Each row comes from the steps of one path. Every step used is in the known rows, and no mark comes twice. Write the path behind each row, first mark first.
Known rows
m/w: [ -2.8 -23.0  13.2  16.9  34.1 -10.9   2.4  -3.1  28.4  20.9 -11.3   4.9
   0.4 -34.9  37.3  -6.3  22.9 -16.5 -18.6  -4.1  -5.8  35.7   0.3  -3.6]
m/w/k/j/f/d/a: [ 35.3  -3.2   5.0 -17.7 -36.5  14.8  -6.3  20.8  -8.1 -28.0  -7.3  11.2
  16.7 -17.5 -17.4 -14.3 -12.7   3.5   5.6  20.9  18.6 -20.0  43.5  23.3]
k/j: [ 16.6  -5.0 -17.8  -2.5  16.0  12.9 -12.7 -18.4  -6.4  21.6  16.6   6.4
 -14.7 -25.9  23.9 -26.3  15.7 -16.9  -6.5   1.2  28.3  33.5  27.7  14.0]
w/f: [ -4.3  17.0  22.0 -12.2  15.7  13.7   6.3  -9.6  20.7  34.6  14.3  12.3
  -5.9  26.0  18.9 -15.6   2.7 -38.5  16.4  13.2 -17.3  24.2 -19.5  -1.9]
k/j/f/d: [ 53.4   6.3 -35.1  19.9  18.3 -10.7  -5.7 -13.1 -21.7  -7.3   6.9  16.9
 -11.0 -34.7  11.6   0.7 -35.1  -4.1 -22.6  47.6  30.7   4.8  22.5  54.4]
w/k/j: [ -2.6  -9.7  -9.2 -21.9  -4.6  37.6 -13.1 -11.1   6.6   5.9  19.4  20.0
 -15.3   0.0   0.8 -53.4  13.8   2.0   5.5   8.0  12.9  21.9  24.6 -11.6]
y/a: [ -2.4 -17.7  -1.2   3.3  34.2 -12.4 -15.3 -23.2  -1.8  38.8  65.6   7.9
 -32.0  18.4  30.1  -4.0   8.4 -74.7 -18.5  -5.6   1.4  59.0  39.2   2.8]
y/m/d: [-14.5 -27.6 -11.1  -8.3  22.2 -29.7 -25.3 -19.9  19.1  -2.7  32.6  28.1
 -32.2 -33.4  34.3  10.0   3.6 -25.3   8.5  10.0 -20.4  26.3  -2.7   6.8]
d/m/w/f/j: [ -8.8  28.7  10.3 -13.7  -5.3  -2.3 -16.1  35.2 -11.6   6.7 -24.2 -24.0
  37.3  16.8  19.2  18.7  18.4  25.6   8.4 -40.9   5.6  -2.2 -28.0 -22.5]
m/w/k/j: [  0.8 -27.7   3.0  -7.6  -6.6  34.9 -17.4  -1.9  21.9 -10.7 -15.8  11.6
   4.8 -12.8  13.3 -50.4  37.9  20.1   4.6 -12.2  11.8   8.6  14.4 -23.8]
k/j/m/w/f/d: [ 18.9   8.6   1.2  24.2 -16.7   6.2  10.6  -5.1  -1.9 -18.2 -41.4 -21.1
  -5.9   9.1  -3.1   1.0  13.8  12.6  17.2  -0.8   6.1 -49.5 -26.3   0.0]
k/w/f: [  4.7  13.3   2.9   2.2  11.3  14.5   7.3 -18.2  11.5  39.8   3.7   3.1
   5.4  37.9 -17.1 -19.8  27.3  -6.4  15.9 -18.7  -5.3   7.8 -22.7   8.6]
j/m/d/a: [-20.0  -9.1  25.8  10.8 -11.1 -46.0  16.8   0.1  -0.2  -0.1  42.2 -13.1
   6.0 -13.8 -33.8  18.1   6.6 -50.4  18.4  29.8 -27.9   6.6  14.0  18.5]
d/m/w/k: [-46.6 -21.3  19.5  -1.0   3.1  22.0  -3.9   4.4  18.0   4.2 -17.9  -0.4
   7.6   8.0   4.6   0.1   0.5  24.3  -6.2 -29.7 -26.9  11.0  -9.9 -42.9]
f/d/m: [-19.8   8.8 -22.6  27.1  25.9  -7.3 -11.5  -5.5 -39.1  31.3  -7.4  -1.7
 -25.7 -10.7   9.8  43.7 -58.6  10.4 -27.3 -11.7 -10.7  20.2  -6.5  19.3]
y/f/d/m/w/k/j: [-17.3 -40.7 -39.6 -21.8 -22.8  38.2 -34.7  -6.0 -24.1 -24.7 -24.4 -20.3
 -19.4  10.2  25.7   6.1 -25.9  52.4   1.2 -64.3  35.3 -29.4 -11.9 -30.5]
d/m: [-28.6   4.9  -1.2   7.1  27.2  -0.9  -2.0 -16.1  -8.8  36.3  14.9  -5.4
  -9.5  -4.8   9.2  20.1 -19.5 -10.2 -16.1 -15.3 -11.7  41.2   4.4  -3.7]
k/w: [  5.8  -9.8 -17.2  18.8  28.5  -6.0   7.9 -27.0  -3.5  39.4  10.3   7.7
 -10.7  -4.9 -13.7 -14.3  18.9  -2.6 -18.6 -16.6   6.2  29.3   5.4  23.9]
m/d/a: [-11.3 -14.4  22.5  -5.6  -0.2 -26.1 -21.2  12.8  -4.8  19.8  32.7   6.9
  16.0 -26.7   1.1   5.5   6.3 -47.3  17.3  13.5 -21.0  31.5  17.7  29.9]
j/m/w/f/d: [ -0.1  11.9  16.9  34.8   1.9 -13.0  31.4   0.9  13.2  -6.1 -35.3 -10.5
 -11.9  17.3   0.6  20.3  -5.2  -4.7   5.6  14.0 -24.0 -38.9 -45.9  -6.3]

Which path is each row?
[ -0.8 -20.3   6.5 -10.8  -8.7  30.7  -2.9  -6.2  16.1 -37.3 -13.7  -1.9
  31.0  -5.7  -7.5 -12.3   3.8  33.8   2.7  -3.3  10.6  -6.4  12.0 -20.3] : d/m/w/k/j/f
[-29.9 -24.7  28.2  12.7   1.5   0.6  42.2  -7.2  45.1 -16.8  -3.2  -1.4
  -8.1   9.1 -18.3 -22.6  22.5  -1.9  -9.0  17.1 -30.8  -7.7  -7.6 -44.3] : j/m/w/k
[ -6.7  34.9  26.9 -19.3 -43.7 -47.3   6.6  37.9 -20.1 -11.3  38.6 -24.3
  37.6  23.0 -38.8  14.2  23.3 -35.2  43.7  22.8 -10.2 -25.3  -6.7  12.1] : w/f/j/m/d/a
[  9.2  13.7 -19.7  23.4  33.6 -20.7   6.0 -10.1 -26.3   6.6   7.4   5.4
  -4.8 -11.8   1.3  51.6 -73.5   0.0 -30.0  29.2  -6.7  11.5  -2.7  35.4] : j/f/d/m
[ 24.5  -6.7  -3.3 -23.5  -0.9  24.9   7.4 -14.1  18.7 -21.3  29.7  21.6
   3.0  -1.1  -6.5 -48.1  -5.1  -6.2   0.7  49.5  17.5  12.6  28.2   6.5] : w/k/j/f
[-23.1 -27.7   6.1 -36.0   5.4  10.6  -1.6  -9.9  48.1  -9.4   9.2  29.3
 -37.0  -4.8  23.2 -21.1  24.3  -4.3   0.6 -13.2 -18.2  14.0   9.2 -49.2] : y/m/w/k
[ 18.8  26.2  17.8  -2.0 -46.8   4.0  13.5  13.2 -14.2  -9.5 -22.1 -27.1
   5.1  14.9 -25.6   8.5  18.4 -13.8  39.2 -12.5  11.8 -52.1   6.8   9.1] : k/j/m/w/f/d/a
[ 10.8  22.4  -1.4 -46.9  -4.4 -15.2 -11.2  20.5  16.2  -9.2   2.4   5.9
  -9.2   2.8  40.6  -3.6  43.9  -2.6  15.6 -25.1  15.3  -4.8  -7.9 -27.5] : y/m/w/f/j
[  9.3  -6.0  -7.6  36.7  30.3 -23.7   2.6   0.2 -10.7 -11.4 -32.5  -1.2
  15.0 -26.9  15.9  53.7 -49.7  15.9 -33.7   9.7  -7.4  -0.9 -11.3  23.5] : j/f/d/m/w
[-10.9 -10.1   3.4  16.2   8.1   2.7   3.4   7.3   3.9 -23.5 -28.2  11.1
  14.5  -1.6  -4.2  30.7 -53.2  33.8 -23.8  16.7 -22.5 -14.9 -14.7  -4.5] : j/f/d/m/w/k
[-28.2   5.1  33.4  -1.0   9.4  18.8  -5.5   2.3  21.0  17.6 -32.0 -15.6
  23.0  23.2  20.3  20.6  11.0   1.5  20.4 -37.8 -23.9   5.5 -35.8 -26.4] : d/m/w/f
[  6.1  28.4   6.8  -8.5 -49.6 -42.2   7.8  28.9 -30.8  -5.3  26.6 -32.5
  44.6  38.6 -72.5   4.9  47.5  -5.4  40.0  -7.9   1.7 -42.0 -10.3  23.9] : k/w/f/j/m/d/a
[-16.0  33.8  -2.1   6.5   7.5  13.3 -13.3  -0.4 -25.0  30.3 -16.6  -4.0
 -11.9  31.4   8.2  38.7 -52.1   8.0   9.4 -13.0 -19.1  -3.4 -36.9   6.4] : w/f/d/m
[-16.9  -9.1  -8.9  39.6  25.8  -7.4 -15.5   2.6 -24.1  19.2 -39.8  -8.6
 -10.0 -26.5  24.6  46.6 -33.6  25.7 -29.7 -30.7 -13.2   5.2 -18.9   5.3] : f/d/m/w
[ 25.4 -25.1   8.4 -11.3  -2.8  22.0   3.4  -3.6  33.2 -38.4  -5.2  17.9
  23.4 -17.5   6.2 -40.6  19.6  10.3   1.1  30.2  13.5   2.3  17.2  -7.9] : m/w/k/j/f
[  2.8  45.3   6.1  -9.6 -11.1 -26.6  33.6  15.2  -5.4   4.1  25.4 -19.4
   1.0  35.3 -14.8  -3.7  17.1 -19.5   7.6  26.6   2.7 -10.0 -12.9 -10.3] : w/f/j/m
[ 13.1 -19.1   4.1  21.2   1.7  -8.0  21.9 -16.6  17.1 -13.6 -10.0 -19.5
  -4.1 -28.6   1.5 -16.6  44.4  -3.3  -6.1  -4.3  17.4  -6.4  11.7  -6.9] : k/j/m/w
[ 11.7  33.1  -1.5  -7.6 -21.4   8.8  -4.0   6.1 -35.2  46.9   0.2  -0.5
   0.2  38.9 -38.6   9.8  -6.7 -12.5  26.1 -29.1  -0.5 -16.1  -2.0  41.1] : k/w/f/d/a
[-16.5  -0.9   4.8   2.7 -13.8 -22.7  28.0  27.4  11.9 -24.6   2.0  -9.1
   7.4   4.6 -17.7 -19.6  30.6  17.7 -22.1  12.5  -3.2 -15.3   1.4 -42.2] : f/j/m/w/k
[  8.2   8.7 -28.6  -3.4  -7.9  24.5  -9.8  -4.3 -29.2 -23.2   2.4   7.4
  -2.3   4.4 -19.8   6.2 -59.2  35.0  -9.1  19.8   9.1 -15.8  10.1  13.0] : w/k/j/f/d/m
[ 23.0 -24.2  -6.6 -45.2  -8.7  19.5  -0.1 -19.2  44.3 -52.4  11.1  27.1
 -11.2 -16.6  15.3 -34.5  22.5   1.7   8.2  13.0  19.0  -7.9  28.6 -23.8] : y/m/w/k/j/f
[ 13.3  37.3 -16.6   3.3 -15.6 -23.6  34.1   4.8 -15.9   7.1  14.3 -26.4
  10.2  44.0 -50.7 -10.0  41.9  11.4   3.5  -7.0  16.3 -30.5 -18.2   2.1] : k/w/f/j/m
[ 34.0 -19.8 -12.5  10.6  -6.3  16.2  -6.8   4.0   4.3 -39.7 -27.7  19.4
   8.0 -27.0   8.2 -18.7 -16.9  29.2 -13.2  34.8  14.9 -19.7   7.2  12.6] : m/w/k/j/f/d
[  4.9  15.8  -1.6   0.7   0.9 -19.4  -6.8  13.5 -32.4  39.7  24.5  10.0
 -23.0 -15.6  -0.4  16.9 -36.0 -39.1 -12.8   8.6  -3.9  24.5  33.0  40.2] : f/d/a
[-17.0 -16.7 -19.1   9.0 -16.6  34.1 -32.9   5.0 -26.0 -13.9 -45.0  -6.7
  -2.3 -10.6   2.9   3.0 -17.9  62.0  -4.3 -38.6   5.2 -18.8  -4.1 -14.9] : f/d/m/w/k/j
